Each row was made from one small tree. The marks that hang from a mark follow it in brackets, in the order of their numbers. Every link used is in the known rows. Write each row's tree.
Known rows:
Q172{Q989{Q316 Q667{Q391{Q137 Q187}}}}: .15; -.01; .00; -.80; -.13; .14; -.15; .23; .09; -.07; .17; -.23; -.20; -.18; -.29; .02; -.05; .06; -.09; .08; .11; .02; .08; .03; .27; .04
Q510{Q137{Q391{Q187 Q667{Q251 Q989}}}}: -.02; .05; -.14; -.44; -.24; .11; -.19; .27; -.42; -.07; .00; -.21; -.31; .20; .19; .06; -.04; .00; .02; .27; .17; -.10; .02; -.14; .04; -.03
Q863{Q251}: -.08; .11; .00; .08; -.08; .11; -.04; .34; .08; -.04; .11; -.21; -.13; .20; -.07; .02; -.13; .02; .01; .01; .11; .05; .14; .10; -.04; .03
Q667{Q251 Q391{Q187}}: -.04; .08; -.10; -.38; -.11; .19; -.24; .17; -.10; -.04; .29; -.31; -.35; .01; .06; .03; -.21; .11; -.13; .29; .16; -.08; .08; -.02; .01; .03
Q391{Q137{Q510} Q187}: .03; -.02; -.07; -.21; -.21; .16; -.01; .25; -.25; -.08; .08; -.19; -.21; -.14; .07; .11; .00; .02; -.03; .25; .13; -.03; .00; -.03; .08; -.03
Q391{Q137{Q510} Q187 Q667{Q989{Q316}}}: .18; -.09; -.15; -.42; -.25; .12; -.14; .47; -.24; -.10; .13; -.20; -.18; -.14; .16; .12; .01; -.01; -.08; .35; .14; -.14; .00; -.03; .11; -.17
Q989{Q172 Q316 Q667{Q251}}: -.04; .05; -.11; -.38; -.12; .10; -.24; .30; .13; -.05; -.05; -.29; -.12; .27; -.16; .02; .03; .03; -.02; .05; .13; .01; .06; -.02; .13; .06
Q989{Q172 Q316 Q667{Q391}}: .04; .06; .01; -.50; -.10; .03; -.17; .22; .12; -.06; .15; -.39; -.11; .37; -.26; .04; .08; .10; .08; .01; .18; .05; .04; .00; .26; .04
Q316{Q989{Q172 Q667{Q251}}}: -.03; .09; -.14; -.27; -.21; .13; -.21; .29; .04; -.05; -.23; -.05; -.33; .25; -.09; .01; -.04; -.16; .03; .19; .14; .12; .03; .00; -.05; -.05
Q251{Q667{Q391{Q137}}}: -.04; .19; -.06; -.32; -.10; .12; -.08; .46; -.02; -.07; .26; -.20; -.14; -.16; .06; .13; -.11; .06; -.10; .18; .19; -.06; .00; .12; .00; -.09
Q137{Q391{Q187} Q510}: .04; .07; -.01; -.32; -.16; .14; .03; .16; -.38; -.07; .18; -.17; -.23; .14; .04; .02; .06; .11; -.07; .25; .19; -.05; -.01; -.01; .16; .07
Q713{Q187{Q391{Q137{Q510} Q667{Q251 Q989}}}}: .01; .08; -.33; .26; -.24; .10; -.04; .20; -.10; -.08; .23; -.27; -.24; .09; -.07; .13; -.14; -.02; -.06; .36; .15; .05; .04; .07; -.07; -.12
Q187{Q391{Q667{Q989}}}: .07; .00; -.20; .04; -.19; .08; .01; .25; -.06; -.12; -.02; -.19; -.23; -.17; .04; .08; -.12; .01; -.06; .27; .11; .03; .12; .07; .00; -.11
Q172{Q989{Q316 Q667{Q391}}}: .14; .02; .03; -.71; -.09; .14; -.13; .20; .15; -.06; .13; -.21; -.17; -.12; -.33; .00; -.05; .06; -.08; .01; .10; .05; .10; .07; .26; .04
Q510{Q137{Q391{Q187 Q667}}}: -.04; .04; -.09; -.41; -.24; .08; -.12; .17; -.40; -.08; .01; -.23; -.28; .20; .10; .07; -.04; .01; .03; .14; .16; -.10; .02; -.13; .06; -.04
Q172{Q989{Q316 Q667{Q251 Q391{Q137 Q187}}}}: .12; .01; -.07; -.81; -.13; .18; -.24; .26; .09; -.06; .14; -.22; -.22; -.24; -.23; .00; -.10; .06; -.15; .15; .11; .00; .09; .01; .21; .04
Q137{Q391{Q187 Q667} Q510}: .07; .06; -.08; -.37; -.19; .10; -.02; .17; -.36; -.08; .20; -.17; -.24; .09; .05; .03; .04; .07; -.13; .21; .21; -.12; -.01; -.02; .11; -.05
Q667{Q251 Q391{Q137 Q187} Q989{Q172}}: .05; .05; -.20; -.45; -.21; .19; -.33; .40; -.14; -.05; .35; -.33; -.36; .10; .28; .06; -.03; .05; -.01; .50; .19; .03; .00; -.06; .01; .05
Q713{Q187{Q391{Q137 Q667{Q989}}}}: .01; .05; -.30; .25; -.25; .08; .00; .17; -.06; -.08; .25; -.28; -.25; .11; -.09; .14; -.16; -.03; -.03; .30; .13; .05; .05; .07; -.05; -.11
Q667{Q251 Q989}: .03; .06; -.16; -.14; -.12; .25; -.18; .47; -.08; -.04; -.06; -.10; -.27; .04; .23; .02; -.11; -.03; -.08; .36; .08; -.01; .06; .06; -.08; .04
Q510{Q137{Q391{Q187 Q667{Q251}}}}: -.06; .06; -.14; -.41; -.23; .10; -.18; .20; -.40; -.07; .00; -.23; -.29; .16; .14; .06; -.07; .01; -.01; .18; .16; -.11; .03; -.14; .02; -.03
Q187{Q391{Q667{Q251}}}: -.02; .03; -.25; .07; -.17; .10; -.07; .16; -.04; -.12; -.03; -.22; -.23; -.30; .01; .07; -.22; .02; -.15; .21; .11; -.01; .13; .05; -.07; -.11
Q667{Q251 Q391{Q137} Q989{Q172 Q316}}: .08; .06; -.15; -.44; -.14; .18; -.39; .48; -.07; -.05; .32; -.37; -.13; -.02; .20; .04; -.09; .07; -.01; .37; .17; .03; .01; .00; .07; .05
Q713{Q187{Q391{Q137{Q510} Q667}}}: -.01; .07; -.27; .30; -.24; .07; .02; .10; -.08; -.09; .25; -.29; -.21; .08; -.16; .14; -.14; -.01; -.04; .24; .15; .05; .05; .08; -.05; -.12
Q187{Q391{Q137{Q510} Q667{Q989{Q172 Q316}}}}: .11; -.01; -.21; .02; -.22; .05; -.05; .31; -.11; -.14; .04; -.25; -.10; -.30; .06; .11; -.05; .02; -.03; .29; .15; .07; .06; .04; .05; -.14
Q172{Q989}: .06; .01; .01; -.34; -.13; .19; -.01; .07; .10; -.06; .12; -.10; -.23; -.19; -.19; .01; -.08; -.04; -.10; -.09; .04; .08; .11; .09; .07; .08

Write each row's tree:
-.02; .09; -.14; -.36; -.21; .11; -.19; .28; -.38; -.07; -.07; -.19; -.23; .15; .17; .06; -.06; -.02; .03; .20; .16; -.07; .02; -.10; -.01; -.04 -> Q510{Q137{Q391{Q667{Q251 Q989}}}}
.00; .06; -.17; -.09; -.16; .21; -.20; .37; -.02; -.03; .03; -.15; -.28; .21; .22; .03; -.01; -.05; -.02; .27; .10; .06; .05; .03; -.08; .09 -> Q667{Q251 Q989{Q172}}
.08; -.04; -.18; -.29; -.25; .10; -.08; .26; -.22; -.09; .10; -.18; -.22; -.21; .09; .14; -.04; -.04; -.12; .20; .15; -.14; .01; -.04; .00; -.20 -> Q391{Q137{Q510} Q187 Q667}
.14; -.06; -.24; -.44; -.25; .17; -.27; .51; -.24; -.08; .10; -.20; -.21; -.23; .24; .10; -.06; -.02; -.16; .44; .14; -.17; .01; -.05; .03; -.17 -> Q391{Q137{Q510} Q187 Q667{Q251 Q989{Q316}}}
.00; .09; -.08; -.52; -.10; .08; -.30; .27; .12; -.05; .12; -.38; -.14; .28; -.18; .02; .01; .09; .00; .10; .18; .02; .05; -.02; .18; .05 -> Q989{Q172 Q316 Q667{Q251 Q391}}
.09; .05; -.19; -.51; -.17; .22; -.31; .49; -.20; -.05; .25; -.27; -.34; -.07; .29; .06; -.13; .07; -.06; .58; .17; -.04; .02; -.03; .01; .00 -> Q667{Q251 Q391{Q137 Q187} Q989}
.04; .14; -.03; -.44; -.13; .14; -.06; .56; -.05; -.06; .34; -.18; -.30; .14; .14; .10; .00; .10; -.06; .39; .20; -.07; .01; .12; .10; -.03 -> Q251{Q667{Q391{Q187} Q989}}
.04; .18; -.02; -.35; -.10; .14; -.06; .57; -.01; -.06; .28; -.16; -.22; .08; .12; .10; -.02; .08; -.06; .32; .19; -.03; .01; .16; .06; -.05 -> Q251{Q667{Q391 Q989}}
.00; .19; -.02; -.20; -.12; .10; -.11; .66; .01; -.05; .34; -.23; -.17; .18; .09; .06; -.02; .09; .00; .33; .23; .02; .06; .13; .03; -.04 -> Q863{Q251{Q667{Q391{Q137{Q510} Q187} Q989}}}
.06; -.01; -.13; -.52; -.22; .10; -.13; .27; -.26; -.08; .27; -.22; -.28; .17; .13; .03; -.01; .05; -.10; .21; .15; -.15; .02; -.05; .12; .03 -> Q137{Q391{Q187 Q667{Q989{Q172 Q316}}}}
.09; -.03; -.24; -.05; -.20; .08; -.07; .36; -.11; -.14; -.01; -.23; -.12; -.40; .08; .11; -.16; .01; -.07; .31; .11; .01; .09; .04; .03; -.14 -> Q187{Q391{Q137 Q667{Q989{Q316}}}}
-.01; .22; -.02; -.14; -.09; .10; -.10; .67; .04; -.05; .29; -.22; -.11; .14; .07; .06; -.03; .08; .00; .29; .22; .05; .06; .16; .00; -.05 -> Q863{Q251{Q667{Q391{Q137{Q510}} Q989}}}
.00; .09; -.14; -.39; -.14; .19; -.26; .25; -.20; -.05; .27; -.31; -.26; -.18; .11; .06; -.17; .10; -.12; .37; .20; -.05; .02; -.03; .00; -.03 -> Q667{Q251 Q391{Q137{Q510} Q187}}
.09; .11; -.02; -.52; -.14; .13; -.12; .66; -.10; -.08; .36; -.23; -.16; -.03; .14; .11; .01; .13; -.06; .43; .21; -.08; -.02; .11; .18; -.06 -> Q251{Q667{Q391{Q137{Q510} Q187} Q989{Q316}}}
.12; -.03; -.28; -.37; -.27; .17; -.22; .46; -.25; -.08; .06; -.15; -.28; -.20; .28; .11; -.04; -.05; -.16; .45; .15; -.14; .00; -.05; -.06; -.18 -> Q391{Q137{Q510} Q187 Q667{Q251 Q989}}
.14; .01; -.06; -.48; -.17; .15; -.13; .43; -.19; -.07; .29; -.27; -.30; .05; .18; .10; -.03; .08; .05; .46; .17; .00; .01; .00; .14; -.01 -> Q667{Q391{Q137 Q187} Q989}
.04; .02; -.26; .03; -.18; .11; -.08; .28; -.06; -.11; -.04; -.19; -.26; -.23; .09; .07; -.17; .01; -.12; .33; .11; .01; .12; .06; -.06; -.11 -> Q187{Q391{Q667{Q251 Q989}}}
-.05; .12; -.16; -.45; -.17; .09; -.21; .17; .06; -.04; .09; -.30; -.37; .39; -.08; .05; .07; .04; .00; .20; .21; .05; .04; -.06; .05; .03 -> Q989{Q172 Q667{Q251 Q391{Q187}}}
.03; .02; -.27; .06; -.20; .09; -.09; .23; -.03; -.11; .01; -.22; -.26; -.15; .09; .07; -.12; .00; -.09; .29; .12; .04; .11; .04; -.06; -.08 -> Q187{Q391{Q667{Q251 Q989{Q172}}}}
.17; .03; .02; -.37; -.14; .10; -.18; .42; -.11; -.07; .37; -.36; -.06; .13; .07; .08; .08; .10; .12; .27; .19; .10; -.02; .04; .22; .02 -> Q667{Q391{Q137{Q510}} Q989{Q172 Q316}}
.08; .11; -.19; -.38; -.12; .22; -.31; .51; -.14; -.05; .17; -.24; -.23; -.14; .26; .06; -.16; .04; -.05; .49; .17; .01; .02; .03; -.05; -.02 -> Q667{Q251 Q391{Q137} Q989}
-.03; .18; -.04; -.23; -.12; .10; -.12; .66; .04; -.05; .34; -.24; -.19; .17; .09; .06; -.06; .08; -.01; .31; .20; .01; .07; .12; .01; -.03 -> Q863{Q251{Q667{Q391{Q137 Q187} Q989}}}
.00; .11; -.16; -.39; -.21; .12; -.28; .31; .01; -.05; -.12; -.12; -.31; .15; -.07; .02; -.07; -.13; .04; .25; .18; .13; .01; -.02; -.04; -.08 -> Q316{Q989{Q172 Q667{Q251 Q391{Q137}}}}
.00; .04; -.13; -.63; -.16; .08; -.34; .31; .04; -.06; .16; -.41; -.18; .19; -.11; .04; .01; .10; -.01; .20; .19; -.01; .03; -.08; .20; .03 -> Q989{Q172 Q316 Q667{Q251 Q391{Q137 Q187}}}
.03; .12; -.11; -.42; -.15; .15; -.23; .37; -.03; -.05; -.21; -.06; -.33; .09; -.10; .00; -.16; -.09; -.02; .32; .16; .06; .04; .02; -.02; -.11 -> Q316{Q989{Q667{Q251 Q391}}}
.00; .11; -.12; -.37; -.19; .12; -.25; .27; .04; -.05; -.11; -.12; -.34; .25; -.11; .00; -.05; -.11; .04; .22; .18; .12; .03; .00; -.02; -.06 -> Q316{Q989{Q172 Q667{Q251 Q391}}}
.18; -.01; -.15; -.24; -.18; .11; -.14; .50; -.17; -.09; .00; -.16; -.01; -.25; .13; .12; -.03; -.06; -.06; .20; .13; -.07; .00; .06; .03; -.21 -> Q391{Q137{Q510} Q667{Q989{Q316}}}
.09; -.08; -.24; -.37; -.31; .10; -.15; .36; -.15; -.09; .16; -.20; -.31; -.03; .22; .15; .01; -.08; -.05; .27; .12; -.10; .01; -.07; -.01; -.13 -> Q391{Q137 Q187 Q667{Q989{Q172}}}
.02; .04; -.30; .07; -.20; .10; -.09; .24; -.14; -.12; -.06; -.22; -.14; -.49; .07; .10; -.18; .00; -.14; .29; .14; .02; .08; .03; -.08; -.17 -> Q187{Q391{Q137{Q510} Q667{Q251}}}
.01; .09; -.14; -.33; -.16; .17; -.19; .38; -.02; -.05; -.34; .01; -.32; .08; -.08; .00; -.14; -.14; -.03; .28; .12; .05; .05; .03; -.05; -.10 -> Q316{Q989{Q667{Q251}}}
-.01; .14; -.06; -.17; -.15; .13; -.01; .53; .05; -.06; .17; -.11; -.22; .18; .14; .11; .08; .00; -.03; .21; .15; .00; .00; .14; .01; .00 -> Q251{Q667{Q989{Q172}}}
